Each row was made from one small tree. The marks that hang from a mark follow it in brackets, in the order of their numbers. Every link used is in the known rows. Write each row's tree.
(in the rows, 100 means zero)
Known rows
q945{q273{q213} q615{q247 q381}}: | 106 | 100 |  92 |  94 | 120 | 126 |  81 | 116 |  83 |  94 | 107 |  86 | 129 |  92 |  95 | 167 |  67 |  99 |  99 |  80 | 126 |  95 | 116 |  97 | 109 |  88 | 116 | 122 | 100 |
q858{q247{q615{q307 q381 q945}}}: | 101 | 112 | 110 |  79 |  92 |  96 | 115 |  93 |  94 | 118 | 111 | 119 |  81 |  91 |  86 |  61 |  97 | 128 | 104 | 106 | 120 |  81 | 121 |  89 | 130 |  75 |  89 |  81 | 106 |
q615{q247 q381 q945}: |  65 | 113 | 112 |  87 |  93 | 103 | 109 |  99 | 105 | 105 |  63 | 102 | 121 | 121 | 103 |  88 |  76 | 105 |  65 |  82 |  93 | 114 |  94 |  94 | 122 | 143 |  98 |  60 |  79 |
q419{q945{q273 q615}}: | 137 |  74 |  84 | 136 |  81 | 135 |  89 | 122 |  50 | 115 | 146 | 106 |  94 |  74 |  84 | 169 | 119 |  82 | 102 | 120 |  88 |  73 |  91 |  90 |  79 |  72 |  99 | 131 | 115 |
q419{q945{q615{q307 q381}}}: | 125 |  89 |  66 | 115 | 111 | 108 |  94 | 126 |  58 | 130 | 158 | 112 | 107 |  95 |  79 | 141 |  84 |  99 | 107 | 114 |  85 | 107 |  86 |  79 | 110 |  89 |  96 | 100 | 104 |
q213{q273}: | 114 | 109 | 105 |  95 |  90 |  90 |  98 | 118 |  92 |  86 | 121 | 117 |  47 | 107 | 135 |  55 |  65 |  75 | 107 |  93 |  58 |  77 |  81 | 109 |  85 |  93 | 107 | 133 | 107 |
q945{q615}: | 112 |  94 | 106 | 102 |  86 |  96 |  85 | 146 |  56 |  96 | 117 |  97 |  90 |  85 | 112 | 104 | 101 |  89 |  71 |  94 |  71 |  66 |  67 |  44 |  69 | 112 | 102 | 120 |  90 |
q247{q615{q945}}: | 116 |  96 | 141 |  95 |  74 |  92 | 107 |  76 |  90 |  72 |  82 | 114 |  84 |  87 | 124 | 101 | 115 | 104 |  80 | 110 | 104 |  65 |  88 | 115 |  70 |  92 |  81 | 104 |  88 |
q945{q615{q247}}: |  88 |  95 | 113 |  90 | 109 | 116 |  88 | 147 |  59 |  97 | 102 |  88 |  95 |  92 | 108 | 108 |  77 |  89 |  54 |  81 |  86 |  74 |  73 |  43 |  71 | 122 | 114 | 112 |  80 |
q615{q307 q381 q945{q273}}: | 110 | 109 |  77 | 112 |  80 |  72 | 105 |  69 | 129 | 130 | 104 | 120 | 140 | 120 | 109 | 101 | 121 | 106 | 146 | 109 | 102 | 136 | 116 | 118 | 148 | 113 |  81 |  65 | 115 |
q945{q273 q615{q381}}: | 123 | 101 |  88 | 107 |  88 |  87 |  78 | 113 |  69 | 108 | 140 |  91 | 118 |  90 | 104 | 154 | 107 |  92 | 106 | 106 | 115 |  85 |  99 |  72 |  88 |  95 | 107 | 121 | 112 |
q419{q945{q273}}: | 135 |  87 |  86 | 139 |  71 | 140 |  95 | 106 |  73 | 108 | 140 | 102 |  81 |  84 |  95 | 147 | 115 |  89 | 104 | 120 |  80 |  79 |  92 | 121 |  83 |  75 |  96 | 130 | 114 |
q247{q615{q307 q381}}: | 118 | 125 | 103 |  70 | 125 |  62 |  99 |  65 | 104 |  94 | 140 | 100 | 100 | 114 | 120 | 100 |  57 | 129 | 112 | 108 | 139 | 112 | 101 | 118 | 101 |  93 |  95 |  92 |  93 |
q945{q273 q615{q307}}: | 125 |  90 |  87 | 115 |  93 | 100 |  82 | 114 |  81 | 118 | 134 |  99 | 116 |  86 | 111 | 138 | 120 |  86 | 126 | 104 | 105 |  87 | 100 |  72 |  88 |  89 | 103 | 124 | 115 |
q307{q615{q247 q381 q945}}: |  61 | 102 |  84 |  95 | 124 |  79 |  97 |  90 | 124 |  98 |  67 |  98 | 115 | 115 |  94 |  51 |  75 | 108 |  80 |  94 |  82 | 148 |  99 | 110 | 105 | 133 | 112 |  76 |  92 |
q381{q615}: |  94 | 112 |  89 | 112 | 110 |  80 |  98 | 117 | 118 |  80 |  94 |  90 |  80 | 106 | 111 |  49 | 114 | 113 |  90 | 101 |  78 | 121 |  76 | 112 |  71 | 109 | 110 | 114 | 104 |
q945{q615{q381}}: | 109 | 107 |  91 |  91 |  99 |  75 |  84 | 137 |  60 | 104 | 133 |  95 | 106 |  97 | 104 | 112 |  81 | 100 |  79 |  96 |  88 |  88 |  75 |  48 |  91 | 116 | 104 | 103 |  92 |
q419{q945{q615}}: | 126 |  79 |  87 | 125 |  90 | 127 |  93 | 139 |  44 | 112 | 141 | 109 |  85 |  80 |  84 | 142 | 102 |  87 |  83 | 112 |  67 |  75 |  74 |  74 |  81 |  87 |  96 | 119 | 100 |
q381{q615{q247 q307 q945}}: |  65 | 101 |  90 | 106 | 129 |  93 | 113 | 102 | 141 | 102 |  55 | 105 | 113 | 119 | 103 |  46 | 113 | 111 | 102 |  91 |  90 | 151 |  95 | 117 | 103 | 119 | 105 |  79 |  99 |
q247{q615{q381 q945}}: | 114 | 109 | 127 |  84 |  85 |  73 | 105 |  65 |  93 |  80 |  98 | 112 |  99 | 100 | 115 | 110 |  94 | 114 |  87 | 112 | 122 |  86 |  95 | 119 |  91 |  98 |  83 |  88 |  90 |
q858{q247}: |  98 | 113 | 108 |  98 |  68 | 124 | 103 | 139 |  80 | 110 | 114 |  99 |  51 |  84 |  93 |  41 | 102 | 114 |  76 |  94 |  72 |  57 |  97 |  64 | 105 |  89 | 102 | 111 | 104 |
q419{q945{q273{q213}}}: | 140 |  86 |  84 | 141 |  80 | 152 |  96 | 107 |  81 |  96 | 130 | 104 |  83 |  81 |  91 | 154 | 104 |  95 | 109 | 111 |  77 |  81 | 100 | 139 |  95 |  63 |  95 | 137 | 113 |
q858{q247{q615}}: | 105 | 112 | 124 |  81 |  84 | 115 | 107 | 110 |  77 |  98 | 118 | 102 |  51 |  79 |  95 |  61 |  93 | 123 |  78 | 103 | 109 |  50 | 107 |  82 |  95 |  69 |  99 | 113 | 101 |
q381{q307{q615{q247 q945}}}: |  70 |  93 |  90 |  89 | 140 |  83 |  99 | 101 | 142 |  86 |  78 |  70 |  93 | 115 |  89 |  65 | 100 |  77 | 113 |  90 |  89 | 131 | 100 |  97 |  89 | 121 | 118 | 101 |  93 |
q419{q945}: | 125 |  91 |  89 | 129 |  80 | 132 |  99 | 122 |  66 | 105 | 137 | 104 |  71 |  90 |  95 | 118 |  97 |  96 |  84 | 113 |  61 |  81 |  76 | 104 |  84 |  91 |  95 | 118 | 100 |

Write each row's tree
|  92 |  98 |  76 | 117 |  97 |  64 |  91 |  78 | 124 |  97 |  88 | 105 | 115 | 106 |  99 |  68 | 112 | 104 | 111 | 113 |  81 | 139 | 105 | 124 | 102 | 113 | 102 |  93 | 112 |
q307{q615{q381 q945{q273}}}
| 136 |  76 |  73 | 133 |  94 | 131 |  92 | 117 |  61 | 127 | 152 | 110 | 104 |  81 |  83 | 166 | 115 |  86 | 121 | 120 |  93 |  90 |  97 |  94 |  93 |  71 |  96 | 123 | 118 |
q419{q945{q273 q615{q307}}}
|  68 |  99 |  83 | 103 | 119 |  85 |  94 |  78 | 129 |  99 |  72 |  96 | 121 | 112 |  97 |  71 |  88 | 105 |  94 | 100 |  95 | 146 | 110 | 122 | 104 | 122 | 113 |  84 | 102 |
q307{q615{q247 q381 q945{q273}}}
| 124 |  73 |  87 | 127 | 105 | 164 |  93 | 124 |  60 | 104 | 123 | 103 | 101 |  76 |  78 | 179 |  90 |  86 |  97 | 101 |  94 |  80 | 103 | 108 |  94 |  67 | 105 | 133 | 107 |
q419{q945{q273{q213} q615{q247}}}
| 114 |  90 |  99 | 129 |  62 | 101 | 107 |  84 | 123 | 119 |  82 | 122 | 117 | 102 | 121 |  91 | 149 |  89 | 134 | 105 |  78 | 105 | 104 | 114 | 116 | 105 |  78 |  87 | 113 |
q615{q307 q945{q273}}
|  74 |  85 |  96 | 116 | 112 | 114 |  96 |  90 | 129 |  84 |  48 | 100 | 107 |  98 | 100 |  70 |  99 |  96 |  90 |  91 |  77 | 125 | 108 | 131 |  93 | 108 | 110 | 104 | 100 |
q307{q615{q247 q945{q273{q213}}}}
|  97 |  94 |  96 | 129 |  83 |  86 | 105 |  98 | 127 |  87 |  63 | 106 | 100 |  99 | 106 |  71 | 157 | 100 | 106 | 110 |  81 | 117 |  92 | 126 |  80 | 101 |  97 | 107 | 115 |
q381{q615{q945{q273}}}
| 101 | 120 | 110 |  68 | 105 |  95 | 107 | 101 |  91 | 102 | 131 |  93 |  63 |  92 |  82 |  70 |  81 | 123 |  97 | 102 | 131 |  73 | 118 |  83 | 113 |  72 | 103 | 102 | 103 |
q858{q247{q615{q381{q307}}}}
|  85 | 110 |  84 |  75 | 139 |  88 |  89 | 129 |  79 | 123 | 126 |  93 | 126 | 114 |  99 | 106 |  51 | 106 |  90 |  82 | 111 | 119 |  90 |  50 | 113 | 126 | 113 |  84 |  86 |
q945{q615{q247 q307 q381}}
|  99 | 104 |  80 |  90 | 127 | 100 |  83 | 106 |  88 | 127 | 133 |  88 | 139 | 107 | 100 | 149 |  76 |  99 | 118 |  92 | 138 | 116 | 114 |  74 | 112 | 103 | 117 | 101 | 107 |
q945{q273 q615{q247 q307 q381}}
| 105 | 112 | 114 |  79 |  97 | 109 | 109 | 105 |  88 | 109 | 124 | 108 |  60 |  85 |  94 |  55 |  89 | 126 |  98 | 102 | 115 |  68 | 113 |  84 | 109 |  68 |  97 | 104 | 104 |
q858{q247{q615{q307}}}
|  85 | 108 |  99 |  77 | 121 |  96 |  87 | 138 |  64 | 105 | 117 |  86 | 112 | 104 | 100 | 115 |  57 | 101 |  62 |  82 | 103 |  96 |  81 |  45 |  93 | 126 | 116 |  96 |  82 |
q945{q615{q247 q381}}
|  75 | 111 |  87 |  93 | 111 | 101 | 109 |  72 | 134 | 132 |  82 | 108 | 148 | 130 | 104 | 105 |  86 | 107 | 123 |  90 | 124 | 146 | 125 | 116 | 150 | 127 |  97 |  54 |  99 |
q615{q247 q307 q381 q945{q273}}
|  75 |  91 |  88 |  94 | 137 |  86 |  97 |  92 | 145 |  88 |  80 |  68 |  98 | 113 |  90 |  79 | 109 |  74 | 123 |  93 |  98 | 130 | 107 | 105 |  89 | 113 | 119 | 108 | 101 |
q381{q307{q615{q247 q945{q273}}}}
|  95 | 101 |  89 |  85 | 128 |  98 |  82 | 110 |  88 | 109 | 127 |  70 | 126 | 104 |  90 | 162 |  85 |  83 | 110 |  91 | 141 | 102 | 112 |  70 |  95 | 102 | 125 | 114 | 104 |
q945{q273 q615{q247 q381{q307}}}
| 104 | 120 | 114 |  73 |  92 | 101 | 106 | 104 |  80 | 103 | 128 | 102 |  62 |  87 |  89 |  66 |  80 | 130 |  84 | 104 | 122 |  66 | 112 |  83 | 110 |  73 | 100 | 102 | 102 |
q858{q247{q615{q381}}}
| 123 |  94 | 140 | 103 |  68 |  99 | 104 |  63 |  93 |  75 |  86 | 112 |  90 |  83 | 124 | 122 | 126 |  99 |  93 | 116 | 119 |  64 |  99 | 128 |  68 |  82 |  83 | 113 |  98 |
q247{q615{q945{q273}}}
|  74 | 103 |  83 |  82 | 154 |  81 |  92 | 106 | 139 |  83 | 101 |  58 |  84 | 118 |  93 |  63 |  78 |  84 | 111 |  88 |  96 | 133 |  96 |  95 |  83 | 118 | 128 | 113 |  93 |
q381{q307{q615{q247}}}
| 111 |  98 | 128 |  95 |  72 | 130 | 112 |  99 |  89 |  94 |  89 | 116 |  67 |  71 |  89 |  81 | 115 | 116 |  94 | 102 | 111 |  50 | 123 | 104 | 110 |  55 |  88 | 111 | 108 |
q858{q247{q615{q945{q273{q213}}}}}
|  69 |  97 | 111 |  99 | 101 | 122 | 116 | 101 | 121 | 117 |  55 | 113 | 116 | 118 | 114 |  65 |  95 |  96 |  93 |  80 |  80 | 118 |  97 |  94 | 121 | 134 |  92 |  65 |  83 |
q615{q247 q307 q945}
|  95 | 108 |  92 |  93 |  91 |  63 | 107 |  94 | 122 | 100 |  89 |  95 | 114 | 121 |  95 |  92 | 115 |  90 | 115 | 100 |  89 | 118 |  96 |  95 | 125 | 128 |  89 |  72 |  96 |
q615{q381{q307} q945}
| 133 |  85 |  99 | 121 |  87 | 127 |  80 | 126 |  76 |  85 | 108 |  96 | 107 |  73 | 106 | 157 | 109 |  87 | 108 |  91 |  94 |  67 | 102 |  96 |  85 |  74 | 103 | 145 | 109 |
q945{q273{q213} q615}
| 141 |  73 |  82 | 137 |  91 | 148 |  91 | 124 |  58 | 103 | 134 | 108 |  99 |  71 |  81 | 177 | 108 |  86 | 108 | 111 |  85 |  75 |  99 | 109 |  92 |  60 |  97 | 137 | 113 |
q419{q945{q273{q213} q615}}
| 116 |  99 | 127 |  92 |  93 |  84 | 110 |  67 | 104 |  90 |  93 | 120 |  97 |  97 | 124 |  93 | 107 | 108 | 107 | 110 | 113 |  89 |  97 | 119 |  90 |  92 |  79 |  93 |  92 |
q247{q615{q307 q945}}
|  62 | 110 | 103 |  73 | 121 |  91 | 111 |  95 | 127 | 103 |  67 |  83 | 123 | 130 |  88 |  96 |  79 |  90 |  93 |  80 | 111 | 129 | 104 |  92 | 128 | 140 | 105 |  61 |  81 |
q615{q247 q381{q307} q945}
| 102 | 101 | 131 |  89 |  70 | 117 | 114 | 106 |  80 | 100 |  94 | 116 |  60 |  76 |  92 |  62 | 116 | 117 |  80 | 105 | 103 |  49 | 109 |  83 | 101 |  71 |  88 | 100 | 101 |
q858{q247{q615{q945}}}
|  79 |  90 | 130 | 115 |  67 | 141 | 107 |  96 | 105 |  97 |  47 | 101 | 106 |  98 | 114 | 107 | 121 |  83 |  73 |  88 |  87 |  80 | 100 | 105 |  90 | 121 |  97 |  95 |  91 |
q615{q247 q945{q273}}
|  58 |  96 |  92 |  91 | 151 |  83 | 112 | 104 | 157 |  82 |  51 |  73 | 103 | 122 |  83 |  67 | 124 |  84 | 116 |  89 | 108 | 147 | 102 | 111 |  92 | 117 | 119 |  94 |  98 |
q381{q307 q615{q247 q945}}
|  66 |  99 | 104 | 108 | 111 | 102 | 110 | 111 | 125 |  86 |  45 |  98 | 100 | 110 | 103 |  54 | 119 | 105 |  75 |  91 |  82 | 126 |  86 | 113 |  83 | 121 | 108 |  91 |  94 |
q381{q615{q247 q945}}
| 100 | 113 |  79 | 102 |  89 |  63 | 109 |  86 | 122 | 126 |  98 | 123 | 131 | 126 | 108 |  72 | 102 | 111 | 126 | 102 |  85 | 139 |  99 | 100 | 149 | 129 |  77 |  53 | 100 |
q615{q307 q381 q945}
| 114 | 111 | 112 |  80 | 104 |  64 | 108 |  58 | 109 |  97 | 107 | 118 | 113 | 110 | 115 | 102 |  89 | 120 | 114 | 112 | 130 | 111 | 105 | 122 | 112 |  96 |  81 |  76 |  94 |
q247{q615{q307 q381 q945}}
| 107 | 100 | 129 |  95 |  65 | 120 | 111 |  98 |  83 | 102 |  99 | 115 |  64 |  73 |  92 |  75 | 124 | 114 |  90 | 108 | 113 |  48 | 118 |  93 | 102 |  64 |  90 | 107 | 110 |
q858{q247{q615{q945{q273}}}}
|  76 | 109 | 109 |  98 |  85 | 112 | 105 |  82 | 112 | 107 |  67 |  99 | 129 | 117 | 104 | 117 |  93 |  99 |  84 |  90 | 112 | 112 | 110 | 111 | 121 | 128 | 100 |  72 |  93 |
q615{q247 q381 q945{q273}}
|  88 |  92 |  84 |  99 | 125 |  69 |  96 |  99 | 140 |  85 |  88 |  76 |  90 | 110 |  92 |  61 | 118 |  77 | 124 | 100 |  78 | 126 |  95 | 100 |  89 | 116 | 110 | 107 | 102 |
q381{q307{q615{q945}}}
|  82 |  95 |  84 | 104 | 129 |  63 | 109 | 104 | 153 |  82 |  66 |  81 |  97 | 115 |  87 |  64 | 150 |  84 | 133 | 102 |  93 | 140 |  96 | 113 |  90 | 108 | 107 | 100 | 108 |
q381{q307 q615{q945}}
|  95 |  85 |  91 | 129 |  85 |  85 |  92 |  88 | 121 |  91 |  73 | 106 |  99 |  92 | 106 |  61 | 131 |  92 | 103 | 111 |  63 | 117 |  96 | 120 |  80 | 108 | 100 | 107 | 111 |
q307{q615{q945{q273}}}
|  78 |  92 | 108 | 110 |  94 | 131 | 111 |  85 | 128 | 123 |  60 | 110 | 124 | 112 | 115 |  95 | 113 |  91 | 112 |  87 |  98 | 116 | 113 | 110 | 119 | 120 |  94 |  77 |  98 |
q615{q247 q307 q945{q273}}
|  76 |  95 | 102 | 117 | 111 | 117 | 108 | 101 | 136 |  80 |  41 |  99 | 108 | 104 | 101 |  80 | 124 | 105 |  94 |  90 |  94 | 127 | 104 | 139 |  91 | 102 | 107 | 104 | 103 |
q381{q615{q247 q945{q273{q213}}}}
|  84 |  87 | 127 | 115 |  76 | 155 | 107 |  99 | 113 |  86 |  35 | 104 | 109 |  95 | 112 | 113 | 110 |  87 |  79 |  78 |  84 |  83 | 107 | 124 | 103 | 109 |  95 | 101 |  90 |
q615{q247 q945{q273{q213}}}
|  67 | 131 |  90 |  60 | 149 |  89 |  96 | 106 | 121 |  98 | 115 |  57 | 103 | 137 |  95 |  95 |  35 | 103 |  90 |  75 | 125 | 131 |  99 |  87 | 115 | 136 | 125 |  85 |  80 |
q615{q247 q381{q307}}
| 114 | 122 | 112 |  62 | 126 |  61 |  97 |  70 | 104 |  75 | 135 |  82 |  88 | 111 | 111 | 114 |  65 | 112 | 104 | 106 | 144 |  98 |  99 | 114 |  85 |  92 | 103 | 107 |  89 |
q247{q615{q381{q307}}}
| 124 |  88 |  77 | 117 |  98 | 113 |  93 | 132 |  47 | 117 | 152 | 108 |  97 |  88 |  78 | 147 |  88 |  95 |  87 | 114 |  80 |  91 |  80 |  76 |  96 |  90 |  98 | 109 | 100 |
q419{q945{q615{q381}}}
|  98 | 110 | 116 |  75 |  92 |  96 | 113 |  97 |  94 | 106 | 107 | 105 |  74 |  89 |  80 |  72 | 104 | 117 |  99 | 105 | 124 |  72 | 120 |  85 | 119 |  75 |  93 |  91 | 104 |
q858{q247{q615{q381{q307} q945}}}
| 117 | 104 | 120 |  81 | 101 |  68 | 103 |  50 | 114 |  81 | 105 |  97 | 108 | 103 | 106 | 135 | 108 | 100 | 120 | 115 | 147 |  94 | 115 | 128 |  95 |  86 |  90 |  98 | 102 |
q247{q615{q381{q307} q945{q273}}}
| 121 | 108 | 110 |  88 |  99 |  70 | 106 |  45 | 113 | 100 | 111 | 116 | 120 | 106 | 115 | 122 | 100 | 116 | 128 | 117 | 143 | 109 | 117 | 134 | 109 |  87 |  82 |  84 | 104 |
q247{q615{q307 q381 q945{q273}}}
| 115 | 104 |  97 | 118 |  62 |  96 | 101 |  83 | 115 |  94 |  78 | 115 | 124 | 102 | 106 | 122 | 118 | 103 | 114 | 100 |  88 | 103 | 110 | 132 | 131 | 103 |  82 |  89 | 107 |
q615{q381 q945{q273{q213}}}
| 110 | 108 | 121 |  74 | 106 |  63 | 106 |  62 | 109 |  79 | 101 |  99 | 101 | 107 | 106 | 114 |  96 | 104 | 107 | 111 | 134 |  96 | 103 | 117 |  95 |  96 |  89 |  89 |  91 |
q247{q615{q381{q307} q945}}
